Known rows, with every step that occurs
K/L/G/Y: [ 39 -27 -16  27   6 -10   8  25  30 -26  -3 -22 -16  16  13   0  45 -10
 -39  17 -21   9 -36 -36  51  46  16   0  31  14  61 -21  -8 -34  22  84
  33   0 -19  -7  34   2  -7 -21  13 -13]
Y/D/K/L: [ 46 -33  31  46  17 -62 -32  32  47 -21 -29  25  34  -1   2   8  31 -13
 -45  36  59  71   6 -18  44  14  31  13  61  -5  60 -41  -2 -14  -4  67
  -7 -12 -11  -9  37   4 -55 -69  33  13]
Y/K/L: [ 63 -18  44  48  14 -53 -43  30  55 -25 -25   2  44 -11 -10   6  31 -12
 -52  29  34  42  26 -13  37   2  18  11  44  -2  43 -73   1 -38   2  57
 -22   4  11  -4  51   2 -43 -65 -16 -12]
L/Y/D: [ 30 -35 -26  29   5 -37 -16  25  33  24 -12   7   2  -7  23 -11  38  -8
 -36   9  23  38  12 -14   6  52  14 -21  45  45  19 -43  21 -19  56  23
   7  35 -22   2  15  18 -76 -51  19   3]
Y/L: [ 15 -28   2  -3  39 -40 -11  -7  41  10  -1  22  -6 -24  -3 -19  -1  -7
 -17   8   0  33  14 -10   9  54 -21 -20  65  -9  -1 -42   2  22   3  -1
 -10  24 -20 -17  15 -11 -35 -10 -16   1]
N/D/Y/K/L: [ 68 -10  42  46   8 -56 -56  34  71 -24 -41 -14  37 -29  -4  -4  45  -8
 -72   2  42  55  37 -16  51  -4  20  10  44  -1  58 -73  17 -41   7  53
  20 -10  -5   7  59  12 -63 -58  -5  -2]
Y/L/K/D/N: [ 38  12  15  18  10   0 -33  12  59 -17 -11  30  22   3   1   5  28  -4
 -58  17  -1 114   6 -62   2  67  -9  18  22  39  36 -32  -3 -49 -12  32
  25 -47 -54 -43  40   2 -11 -19  44  33]
Y/L/G: [ 61 -16 -53  11  49 -52 -12  15  34   2  -4 -11  14  25   1 -19  17   4
 -37  13 -46  13 -21  -8  36  57   7 -22  34  15  39 -39  -5  12  21  24
  -4  14 -23 -41  21 -39 -36 -34   3  14]
G/L/Y/K/D: [ 79   3   6  35  -1 -20 -46  14  61  17 -25 -12  37 -27 -11 -10  36   0
 -46   0  13  79  24 -31 -13  58  19  -6  50  45  34 -85  31 -48  48  38
  -1  -6 -57  -4  31   7 -51 -40   7 -30]
D/K: [ 29  -7  -1   3   9 -51 -53  -2  44  16 -15  28  12  18   0  12   4  -5
  -4  18  26  50  10   3   5  15   2  11  42  17  37  -2  -4   5 -57  18
 -33  -3 -28 -13   4 -24 -50 -18  54  13]
D/Y/L: [ 33 -21  17  -7  35 -46 -40   4  62   1 -23  15 -13 -21  12 -30  17   7
 -28 -24  -1  31  34   6   8  43 -23 -25  62 -19  12 -32  18  23  -3   6
  32  15 -32 -13  16 -19 -56  -2  -4  14]
G/Y: [-11 -24  -6   0  -7  14   5   1  32  -2   9   0 -38 -16  17   6  29 -16
 -10   6   3   5  -7 -35  16  42 -11  -2  35  19  19  -9   4 -21   1  49
  17  13 -23   9  12  20  -5  14  11 -26]
K/L/G/Y/D/N: [  8 -15 -26  30 -16  -5  -4  28  49 -34 -19  26  -1   0  11   7  61  -4
 -77  13  -4  53 -12 -55  34  63  20  29  44  21  30   0   1 -20   2  58
  45 -17 -35 -34  38  16 -37 -40  41  30]
K/Y: [ 11 -19  29  -3   5   7 -32  41  44 -17  15  -3  22   3   3   7  30 -13
 -18  37   8  36  29  -1   2   6  21  22   9  40  52 -53  11   8  29  72
  10 -25  10  -5  40  20 -41 -40  -2  -1]
G/Y/L/K: [ 56 -56  16  -4  50 -47 -38 -25  54  34  -2  19  -6  -8   7 -21  -7 -18
 -25  22   5  47   1 -33  20  58 -19 -21  25  -1   2 -50 -26 -61   4   3
  -8  15 -28  -6  15 -23 -36 -14  14   2]
L/K: [ 47 -23  11   7  43 -37 -48 -10  39  34   8  12  20  15  18   8  -1 -17
 -19  39  11  52   3 -23  13  27 -15 -16 -19  44  37 -48 -15 -70 -14   6
 -29  -8  -9 -11  13 -24 -19 -25  35   7]
D/K/L: [ 51 -18  48  43  21 -59 -36  27  39 -29 -24  10  37  19  -2  19  20  -8
 -28  41  46  77   4 -11  41   5  17  19  52  -2  72 -31 -11 -22 -29  69
  -5 -22   0 -10  43  -5 -28 -51  27   9]
L/Y: [ 52  -4  14  25   8 -38 -29  30  16   8  -2 -27   3  46  18   8  18   2
   0  14 -11  54  17   7  -1  34 -19 -13  34  53  51 -26  -2 -50  14  28
  25  18  -5   8  29  -3 -23 -16   6   2]
L/K/Y/D/N: [  8 -18  -4  13  -8  -3 -35  28  62 -16  -8  39  18  -2   8   9  46  -8
 -66  24   6  73  16 -43   5  47  20  32  16  37  21 -21   0 -18   2  41
  26 -30 -23 -37  36  11 -60 -51  44  39]
Y/D: [ -9 -30 -40  13  12 -19  -7  13  38  26  -3  29  -1 -42  18  -7  39 -18
 -42  12  34  15   7 -27  13  43  17 -18  35  37   6 -44  32   9  40  21
 -20  19 -22 -12   2  18 -65 -47  23   1]
K/D/N: [  9  33   5  20 -13  22 -17  25  44 -33  -4  20  15   2   3  21  42   0
 -51  12  -3  98   5 -57  -3  55  -7  26  22  54  48 -17  15 -27 -17  47
  28 -49 -48 -40  39  19   3 -13  45  25]

Rows
[ 39 -13  38  41  14 -62 -29  27  45 -17 -27  -3  37  -4  -3  17  27 -15
 -46  32  55  96   6 -30  59   7  24  20  53  12  79 -42  -3 -31 -11  54
  10 -34 -11   6  56  20 -33 -49  39  15] : N/D/K/L
[-14  -1 -28  14 -11  -3 -13  19  46 -13 -10  40   3  -8  11  14  45  -5
 -58  12   4  59   5 -43   7  54   2  23  33  34  12  -1   8  -1 -19  23
  20 -13 -28 -38  23  13 -38 -30  43  31] : Y/D/N
[ 77 -22  -1  26  -2 -66 -63   0  58  37 -33 -18  32  -1 -11  -4  17   6
 -26  -5  -9  32  36  15 -14  44   5  -3  61  14  -2 -52   4 -44   1   2
 -10  37 -21  10  22 -30 -72 -39 -16 -27] : G/L/Y/K
[ 10  16  -3   4   3 -23 -42  21  61  11 -21 -27 -11 -32  28  -2  46   2
 -51 -38  18  51  30 -15  31  10  -8 -12  12  47  68 -28  45 -17   5  14
  69 -26 -36  15  30  23 -48   4  46  19] : N/D/Y
[ 21 -47 -26  29   7 -44  -7  15  29  41 -16   0  12 -14  20  -2  42   3
 -34   6  16  45   2 -16  -6  74  20 -22  64  37  11 -36  21 -17  54  15
  24  25 -30   5   7   5 -69 -49  20  -8] : G/L/Y/D
[ 82 -17 -33  47  33 -64 -29  40  35 -19 -21  -8  41  40   5   1  41  -2
 -55  35  -6  41 -26 -14  60  30  44  -1  33  18  84 -40  -8 -14  15  69
  -4 -14 -16 -36  35 -29 -51 -75  39  23] : Y/D/K/L/G
[ 58 -30  43  43   2 -42 -33  27  58 -30 -24   0  23 -18  -8   0  36 -15
 -54  23  33  33  18 -23  44  12  19  16  56 -13  36 -63  -4 -44   9  71
  -5   9   1   5  49  13 -39 -55 -16 -25] : G/Y/K/L
[ 24 -21 -43   8   3   1   4  13  29  -3   6 -19 -29  13  16   1  35 -11
 -26   9 -31  -8 -31 -31  36  52   8  -6  22  25  42 -14  -2 -23  16  57
  23  10 -29 -10  15  -3  -8  -2  20 -16] : L/G/Y
[-20 -13 -29  14 -26   8  -5  16  47 -16 -10  38 -18 -15  13  10  51 -10
 -59   3   2  49  -2 -52  11  62   3  24  42  28   6  10   6 -10 -10  35
  35  -6 -38 -28  23  23 -37 -19  41  23] : G/Y/D/N
[  0 -45 -14  10   3  -6 -20  35  52   8   0  25  14 -40  12  -9  50 -19
 -53  22  38  24  21 -22   9  30  44   0  29  39  20 -59  29  21  67  52
  -2   2 -11 -11  24  31 -90 -70  12   0] : K/Y/D
[ 39 -46  39   1  25 -19 -48  15  55  18   4  -7  44   4   4  14  21  -7
 -22  45   4  62  16 -12  -3  31  27  13   2  34  47 -66  -6 -34  24  57
  17 -40   2  -6  37 -10 -40 -51  13  -1] : G/L/K/Y
[ 42  23  19  14   7   5 -53  34  61 -14 -19  -6   2 -18  28  -9  50  10
 -41 -29  15  57  30 -15   1  19  -4 -18  13  42  73 -42  51 -13  17  55
  53 -35 -54 -10  20   9 -38  -5  39   7] : K/D/Y
[ 46 -20  14  27   9 -48 -14  12  15  32  -9 -39  19  38  13  19  17  17
   6  11 -23  65   3   6 -16  68 -12 -15  59  43  38 -18   0 -45   7  20
  48   7 -16  16  22 -20 -11 -14   8 -14] : G/L/Y
[ 21 -18  19  -3  -5 -24 -49  32  65   3 -12   0  29 -11  -5   7  28 -19
 -38  27  29  75  29  -9  20   3  38  35  27  36  64 -44  10   4  14  56
  14 -38 -18   2  48  26 -75 -42  36  15] : N/D/K/Y
[ 83  11   6  36  -2 -16 -53  22  61   7 -21  -5  30 -22  -6 -15  35  -6
 -48   2  17  74  31 -28  -6  41  13  -4  38  53  39 -88  30 -50  52  43
 -15   0 -53  -7  35  14 -57 -40   4 -23] : L/Y/K/D
[ 39 -29 -26  27  -3 -23   1  18  40 -14 -15 -23 -11   4  10  -1  43 -14
 -52  13  -7  32 -34 -45  66  43  27   8  41  14  64 -21  -7 -37  20  71
  40  -8 -34   0  40  14 -24 -20  34  -4] : N/D/K/L/G/Y
[ 68 -23 -42   6  39 -54 -28  24  52   3 -15 -14  25  16  -6 -22  26   0
 -58  17 -32  40 -11 -12  47  49  33  -2  39  15  57 -51  -7  15  36  35
  13  -8 -28 -32  42 -22 -71 -51  16  27] : N/D/K/Y/L/G
[ 44 -40   1  47  10 -47 -14  40  33   3 -20   5  15  -4  19  -8  43  -6
 -48  20  35  55  12 -20  24  46  22 -14  57  34  35 -53  13 -31  63  48
  22  20 -12   4  32  25 -75 -68  12   4] : K/L/Y/D
[ 65 -24 -35   6  43 -41 -23  30  43  -8   0 -13  25  25  -2 -20  26   1
 -42  22 -46  19 -11  -2  33  48  25  -9  29  15  47 -53  -6  18  38  46
   9   0 -17 -39  34 -32 -53 -48  -3  18] : K/Y/L/G
[  7 -45   2  -8  25 -23   0 -11  45   4  -4  20 -35 -32   1 -25   8 -10
 -18  -1   0  17   6 -24  16  67 -20 -14  77 -24 -13 -28  -3  10  10  15
  13  34 -34  -3  14   3 -32   5 -21 -14] : G/Y/L
[ 50   7 -11   9  -6 -46 -83   6  88  23 -41  -8  11 -48   1 -19  36  -5
 -66 -37  17  23  57  -3  20   4   4  -5  27  19  17 -58  33 -24  -2  -3
   3  13 -34  10  29   1 -96 -27   9  -4] : N/D/Y/K
[ 75 -14  52  46  12 -56 -63  37  68 -35 -38  -4  36  -9  -1  -3  39  -1
 -57   9  34  43  39  -3  38  -6  16   7  44  -9  52 -66  10 -33  -3  64
  10  -5   0  -4  50  -2 -60 -58  -9  -5] : D/Y/K/L
[ 62   2  -1   9  -2 -45 -92  10  86   9 -36   4  12 -25   1 -17  31   1
 -47 -27   7   3  57  16   1   2   0  -6  26   4   7 -52  26 -15 -18  11
 -14  24 -26  -5  16 -23 -92 -27  -1  -9] : D/Y/K
[ 31   4  14  15   1   7 -28   6  60 -20 -11  28   8  -1   2   2  31  -4
 -57  15  -5 107   1 -70   7  74  -7  24  31  31  30 -25  -6 -53  -7  39
  35 -41 -60 -36  39   9 -11 -10  46  23] : G/Y/L/K/D/N
[ 83  -8   0  24  -5 -60 -72  14  59  22 -27 -10  22   7  -7 -10  17  -5
 -31  -1  -3  24  47  14  -6  24   0  -2  42  24   4 -56   1 -46   5   7
 -26  43 -12   5  28 -15 -79 -41 -16 -18] : L/Y/K
[ 50   1  -3  22 -10   9 -35   7  67   1 -13   8  10 -55  -7 -17  40 -17
 -55  -2  24  50  19 -51   2  45  18  -1  38  34  25 -81  33 -38  45  52
 -16  -2 -61  -6  27  27 -47 -29   8 -35] : G/Y/K/D
[ 61 -22 -39  11 -10 -31 -52   0  68  10 -21  -3  -3 -17  -9 -18  32 -12
 -49  -6 -16 -18  12 -14  23  33  16   3  36   4   0 -47  -1 -30   6  27
 -29  39 -30  -8  20 -16 -72 -32  -6 -27] : L/G/Y/K
[ 97  -9 -24  47  30 -58 -32  39  42 -21 -19 -25  48  32  -2  -1  39  -2
 -61  28 -24  22 -15 -10  57  18  33  -3  20  20  71 -62  -8 -30  16  62
 -14  -3  -1 -34  45 -30 -41 -72   3   5] : Y/K/L/G
[ 49  29   7  30 -21  -1 -47  26  63 -26 -22  14  26   5  -6   6  42   2
 -61   3  -9 100  25 -44  -7  54   1  29  38  46  34 -30   8 -47  -9  40
  23 -29 -51 -32  46  10 -33 -27  30  18] : L/Y/K/D/N
